Each row comes from the steps of one path. Every step used is in the known rows, and no mark comes twice. Write the path behind each row, first mark first.
(in the rows, 128 means zero)
Known rows
pumot/mizu/regi/roza: [132 143 134 159 122 138 145 139 116 119 132 115 238 136 130 134 115 121
 159]
regi/roza/nosik: [135 126 126 130 119 123 140 105  90 123 128 115 165 113 118 133 130 131
 145]
pumot/mizu: [142 138 128 123 133 120 143 149 137 105 135 128 225 142 133 132 119 109
 126]
nosik/gekuf/pumot/mizu: [139 132 123 100 137 118 109 138 182 110  86 141 161 163 133  99 136 109
  65]
gekuf/pumot/mizu/regi/soza: [136 148 138 153 131 123 127 152 162 113 124 121 139 147 145 117 119 105
 134]
tatafop/soza/regi/roza: [113 134  99 145 133 164 177 153  72 183 188 128  98 124 106 192 129 183
 174]
pumot/mizu/regi: [136 137 145 145 126 125 133 151 139  93 140 124 220 134 146 122 112 113
 140]
regi/roza: [142 129 116 140 128 126 154 123  80 145 142 115 167 128 106 158 125 134
 162]
soza/regi/roza/nosik: [120 130 116 139 122 141 146 137  81 138 138 131 133 104 105 157 130 142
 161]
tatafop/soza/regi/roza/nosik/gekuf: [ 97 118 108 116 117 159 141 108  87 155 150 138  66 110 111 148 140 188
 122]
tatafop/soza/regi: [118 129 109 131 134 150 164 164  96 152 202 137  78 123 123 180 125 176
 154]
roza/regi/soza: [129 122 136 139 117 115 151 131 103 153 152 119  51 117 134 147 121 105
 176]
nosik/roza: [142 119 123 128 141 111 107 125 149 128 127 137 117 119 124 137 126 120
 133]
kudisab/regi: [136 125 130 121 142 126 158 125  93  97 178 140 152 109 102 160 130 156
 140]
gekuf/pumot/mizu/regi: [139 144 139 139 134 125 121 164 174 105 123 124 185 155 153 107 123 105
 112]
gekuf/nosik: [149 120 130 117 140 111 117 126  88 139 132 125 172 121 123 136 119 133
 142]
nosik/gekuf/pumot/mizu/regi/soza/tatafop: [110 134 134 123 133 141 128 126 173 126 120 123  58 154 136 111 135 118
  97]
roza/regi/soza/tatafop: [108 121 130 130 123 132 171 132 113 173 173 110   4 122 132 161 130 112
 174]
tatafop/soza/regi/roza/nosik: [106 131 109 135 122 160 160 134  81 158 175 130 101 110 117 166 134 181
 156]
soza/regi: [131 129 117 136 134 130 149 168 101 129 158 139 114 117 112 170 119 140
 160]

Write each row's path
[143 115 125 119 151 110  82 115 132 152 107 141 141 113 125 125 120 128
 130]
gekuf/nosik/roza
[119 132 150 123 116 120  90 107 174  87  82 133 107 132 149  73 132 108
  84]
roza/nosik/gekuf/pumot/mizu/regi/soza
[118 127 139 149 126 135 158 124  99 129 184 106  39 117 126 158 122 138
 179]
mizu/regi/soza/tatafop
[127 113 127 111 114 122 118  79  93 119 102 127 136 114 112 113 137 138
 111]
regi/roza/nosik/gekuf
[114 126 145 129 107 134 107  95 126  93  93 124 206 121 133  91 127 123
 108]
pumot/mizu/regi/roza/nosik/gekuf
[133 115 131  90 125 107  94 103 157 100  93 137  77 132 133  88 144 124
  67]
roza/nosik/gekuf/pumot
[128 136 127 135 127 139 113 128 156 125  83 127 170 157 131 100 131 121
  95]
nosik/gekuf/pumot/mizu/regi/roza
[127 132 121 104 127 129 107 105 165 120  64 132 179 149 127  85 144 110
  64]
regi/roza/nosik/gekuf/pumot/mizu
[126 113 132 134 136 111  91 112 132 190 106 135  49 103 136 126 121 105
 165]
gekuf/nosik/roza/regi/soza
[127 112 131 130 132 113 110 133 167 158 127 137  68 117 144 129 127 100
 141]
nosik/roza/regi
[122 120 137 127 115 126  98  92 129 117  88 125  91 127 130  90 139 136
  95]
mizu/regi/roza/nosik/gekuf/pumot
[147 144 122 117 142 120 131 163 173 114 114 130 191 162 141 116 130 103
 100]
gekuf/pumot/mizu
[124 128 149 110 121 119  85 119 188  77  85 138 148 140 156  63 134 112
  59]
roza/nosik/gekuf/pumot/mizu/regi
